Each row comes from the steps of one path. Every step used is in the known rows, and no mark comes twice. Write the path behind each row, first mark first.
Known rows
d/n/g/c/v/l:  1.57  1.13  1.21 -0.48 -1.69  3.23  1.16  1.63 -0.30 -2.55  1.15 -2.08 -5.87 -0.02  2.25  0.44  2.25 -2.73 -1.07  1.80 -3.91  2.10 -0.13 -3.45 -0.56
b/w: -0.54  0.06 -3.94 -0.69  0.33  0.50 -0.10 -0.18  1.86  0.65 -1.45  0.17  0.41  0.25  2.91  2.72 -2.06 -0.97 -0.83 -3.61  3.77  1.06 -1.41  6.76  0.12
d/c/v:  1.71  2.45 -1.39  1.19 -0.05 -0.60  1.00 -0.95 -0.82 -1.78 -0.65  0.56 -1.19 -0.46 -1.41  1.90  0.74 -0.34  2.22 -3.42 -1.27 -1.48  0.87  1.05  0.75
g/c/d/n:  2.20  0.18 -0.31 -1.46  2.81  0.10 -2.30  2.72  0.73 -0.08  0.41 -1.38  1.72 -3.89  0.90 -1.74 -0.79 -0.71 -1.35 -0.46  0.08  1.16 -1.91 -0.01  0.43
c/d/b: -0.17  1.66 -0.87 -0.37  0.07 -4.76 -3.29  0.46 -1.48  1.03  0.72  1.91  0.73 -3.00 -2.43 -3.14 -1.30 -0.65 -1.23 -0.86  3.52 -2.20  1.39  2.57 -0.13
w/b/d: -2.61 -2.43 -1.73  0.94 -0.67 -0.61  2.80  0.63  2.30  0.67 -6.05  2.57  7.74 -0.54  0.81  3.12 -3.03 -2.26  2.96 -4.23  0.86 -0.04 -0.31 -1.52  0.13
b/d/c/v: -0.35  2.83 -1.45  1.32 -0.21  1.95  1.39 -0.76 -0.73 -0.58 -1.58 -1.60  2.75 -1.35 -1.33  4.24  0.11 -0.03  2.88 -3.90 -1.91 -0.66  1.21 -0.55  1.91
g/c:  2.09 -0.18 -2.66  1.57  1.48 -2.47  1.04  2.37 -1.40 -1.04 -2.19  0.69 -0.27 -1.08  2.92  0.21  0.94  1.94  2.74 -4.20  0.99  3.91 -2.32  2.42 -0.14
l/v/n:  0.45  2.27 -0.19  3.67 -1.43  1.87  1.83 -3.72 -0.48 -1.33  1.63  1.67 -0.02 -0.73 -0.19 -2.17 -1.16 -2.12 -1.52 -0.45 -0.20 -0.77 -0.42  0.10 -2.04
g/c/v/n/d/b/w:  0.62  0.86  1.87 -0.32  1.77  1.15 -1.20 -4.23 -0.97  2.10  2.68 -3.28 -0.11 -0.07  0.90 -0.86 -0.50  0.96 -6.47  2.01 -2.79  1.38 -0.39  2.14 -1.73
d/n/g/c/v:  2.18 -0.26  1.66  0.57  0.15 -0.39  1.69  1.67  0.12 -2.32  0.48 -1.14 -3.20  0.25  2.01  0.58  1.28  1.42  0.93  3.37 -1.88  0.70 -1.11 -3.28 -0.31
g/c/v/n/d: -0.10  1.73  2.04  1.80  0.55  1.38 -1.20 -3.88 -1.19 -0.43  3.20  0.60 -0.15 -1.29  0.55 -0.80 -0.33  0.83 -0.65  0.01 -5.14  3.72 -1.09  0.14 -1.13
w/b/d/n/g/c/v/l: -1.30 -1.60  2.27 -0.90 -1.28  5.21  4.27  1.34  2.71 -1.12 -3.65 -2.74  0.26  0.11  1.77  2.62  0.31 -5.09  0.01  1.06 -5.41  0.80 -0.37 -8.27 -0.39
w/b: -0.39 -2.44 -1.52  0.58 -0.42 -2.87  2.33  0.43  2.23 -0.39 -5.33  4.77  3.57  0.61  0.71  0.80 -1.44 -2.56  2.18 -3.63  1.61 -0.62 -0.58  0.10 -0.93
d/b/w:  0.74  0.02 -2.71 -0.57  0.38 -2.86 -0.22  0.67 -0.52  1.43 -1.94 -0.90  0.31  0.34  2.34  0.75 -1.45 -0.54 -4.88 -1.61  5.65 -1.10  0.24  5.81 -0.44
w/b/d/c/g: -0.61 -2.57 -0.57 -0.32  2.35  1.93 -0.96  1.11  2.34  1.46 -3.12 -1.17  4.49  0.36 -3.22  3.12  0.02 -3.04  4.04 -4.45  0.58 -4.03  0.25 -2.51  2.08
n/g: -0.84 -1.42 -1.51  0.48 -2.58 -3.71  0.21  1.63 -0.62 -0.71 -0.20  3.17 -2.10  2.42  0.54  0.00  0.48  2.34  3.43  0.38  3.04  0.00  0.92  1.91  0.27
l/v/c/d/b/w: -2.09  2.71  0.29 -2.29  1.20  2.70 -0.01 -3.97  2.06  1.56  2.27  0.83 -3.96 -0.57 -1.84 -2.06 -0.69 -2.50 -5.56 -1.34  1.12 -2.48  0.26  4.03 -0.26
n/d/c: -0.30 -1.52  0.19 -0.38 -0.51 -5.12 -3.47  0.91 -1.23  1.72 -0.04  0.11  3.82  2.60 -2.38  0.35  1.10  3.44  0.77 -2.02  0.34 -1.55  1.64  3.48  1.54
l/v/n/d/b/w: -1.69 -0.33  1.90  0.98 -0.43 -0.29 -1.75 -5.45  0.07  3.35  2.76 -1.35  0.79  2.29 -0.92 -3.14 -2.18  0.04 -9.11  2.61  1.46 -3.78  0.75  2.26 -2.08
w/b/d/n/g/c:  0.03 -5.54  1.67 -0.72  0.63  0.06  3.12  4.15  1.75  0.72 -5.82 -1.68  6.95  2.81  2.18  2.09 -0.32  0.86  1.45  2.32 -0.39  0.97 -1.03 -6.54  0.08

Write each row's path
-0.73 -2.54 -1.51 -0.56  0.45 -0.45  2.95  1.36  0.88  1.14 -6.57 -0.39  8.78  1.45 -1.31  3.47 -0.42 -0.88  2.97 -4.16  0.42 -1.40  1.07 -1.71  1.37
w/b/d/c
 0.00 -1.29  0.60 -0.69  0.74 -5.31 -1.97  2.80 -1.87  1.01  0.20  0.19 -3.51 -0.15 -1.74 -4.22  2.11  3.71  1.88  2.28  2.39 -0.76  0.40 -0.99  0.30
n/g/c/d/b
-0.93  0.91  1.96 -3.88 -0.98  0.95 -2.45  0.85  0.41 -0.60  3.79  2.49 -0.08 -0.15 -1.21  0.18  0.26 -0.04 -1.09  4.09  0.36 -0.07  2.28  1.16  2.24
v/c/d/n/g
 0.15  0.85 -1.67 -0.44  2.27 -0.95 -1.53  1.88  0.43 -0.17  0.11  1.37 -0.88 -3.84  0.06 -1.48 -0.25  0.64  3.52 -3.84 -0.32  2.61 -2.55  1.43  0.11
g/c/d
 0.82 -2.26 -1.07  0.71  0.13 -3.59  0.60  3.15 -1.08 -0.98 -1.52  0.88 -2.48  2.47  1.74 -0.66  2.35  4.04  4.64 -0.08  1.92  2.79 -1.33  0.33  0.28
n/g/c
-0.72  0.05  1.04  2.88 -2.77  0.61  2.17 -2.61 -0.66 -0.93  2.49  1.85 -2.52  2.91 -0.90 -2.47  0.60  0.85  0.41  3.29  0.66 -1.61  0.32 -1.94 -1.33
l/v/n/g
-1.76 -1.57 -0.21 -1.27 -0.47 -4.69 -3.48 -0.83  0.06  3.87  0.23 -0.72  2.64  1.90  0.33 -0.14 -1.91  1.36 -5.91  0.04  3.72 -1.83  0.78  6.46 -0.03
n/d/b/w
-0.42  1.79 -0.37  0.67 -2.00  1.91  1.47  0.72 -0.39 -2.40  0.80  0.08 -9.14  0.13  1.64  0.28  2.80 -1.20  3.41 -0.89 -3.81  2.90 -0.49 -1.61 -0.57
n/g/c/v/l
 0.83 -0.03  1.88 -0.45  1.07  0.86 -7.29 -2.11 -1.55  1.79  6.03 -1.59  2.23  0.80 -4.47 -0.75  0.60 -0.29 -1.01  0.62 -1.07 -2.31  1.94  2.50  1.82
v/n/d/c/g
 0.76  2.81  0.45 -3.06  0.53  2.36 -2.50  0.28  0.32 -0.88  2.60  2.75  2.27 -3.64 -0.42  0.56 -1.14 -2.55 -3.19  0.02 -0.24  0.92  1.52  3.39  1.75
v/c/d/n
 0.76 -2.45  0.20 -0.12  0.16  0.61  0.54  4.60 -1.03  0.26 -1.92 -3.65  3.74  0.78  2.68  1.92  0.40  3.15  0.91  2.97  0.79  3.12 -0.40 -3.31  1.31
b/d/n/g/c
-0.59  4.58 -2.04  1.73 -2.89  2.94  0.80 -1.66  0.30 -2.30  1.09  2.07 -5.21 -2.85  1.06  1.28 -0.37 -5.56 -0.15 -4.51 -2.27  0.60  0.41  1.86 -0.87
c/v/l
-1.18  0.31  2.04  0.60  0.55  2.41  0.76 -1.80  0.81 -0.09  3.37  0.32 -4.86  0.48 -2.53 -5.15  1.85  1.72  3.03  3.32 -2.07  0.23 -1.76 -4.00 -1.50
l/v/n/g/c/d
 2.83  3.40 -0.50  2.51  1.20  3.20  2.21 -2.18 -1.69 -2.63  1.20  0.73 -1.63 -2.59  1.80 -0.12 -0.11 -0.53  0.82 -1.68 -3.74  4.36 -1.64 -0.73 -1.20
g/c/v/n
-1.19  0.75 -2.34 -2.55  1.35 -1.45 -2.67  0.04  1.24  2.77  0.52 -0.61  0.11 -2.23 -0.66 -1.02 -2.23 -1.35 -3.59 -0.99  4.46 -1.96  0.31  5.30  0.30
c/d/b/w
 0.29  0.39  3.00  1.21  0.77 -0.85 -0.05 -1.40 -1.74  0.47  3.17 -1.04 -4.56  0.70 -3.72 -6.90  2.05  2.04 -0.82  5.27 -0.31 -2.47  0.20 -4.81 -1.85
l/v/n/g/c/d/b
-0.29  1.98  0.43  1.40 -2.87  1.63  0.94 -3.25 -1.22 -2.06  3.30  2.42 -3.45  0.62 -0.17  0.12 -0.19  0.28  1.57  3.32 -1.14  0.92  1.24 -1.41 -0.29
c/v/n/g
 0.22 -0.18  1.81  0.64 -0.19  2.47  1.95  1.54  0.31 -0.86 -0.82 -3.29  0.64 -0.90  2.44  2.72  0.30  1.53  1.65  2.56 -2.51  1.48 -0.86 -5.36  0.69
b/d/n/g/c/v
 1.46  2.02  0.92  0.18 -2.18  1.58  1.12 -1.74 -2.69 -2.18  2.26 -1.06 -1.69  2.58 -2.32  0.97  2.11  1.76  1.97  3.16 -2.31 -0.73  2.57 -1.71  0.71
d/c/v/n/g
-0.71 -2.15 -0.69 -3.29  2.41 -2.75 -1.03  2.50  0.47  2.36  0.53 -2.24 -3.86  1.33 -0.23 -2.24  1.23  3.00 -0.11  2.15  3.21  0.12 -0.99  1.78  0.28
n/g/c/d/b/w
-1.76 -4.86  1.38 -1.14 -1.83 -0.36  2.54  2.09  2.48  1.27 -5.20  0.37  7.55  2.11  1.03  2.96 -1.94 -0.99  0.25  2.95  1.39 -2.07  1.10 -4.52  0.38
w/b/d/n/g
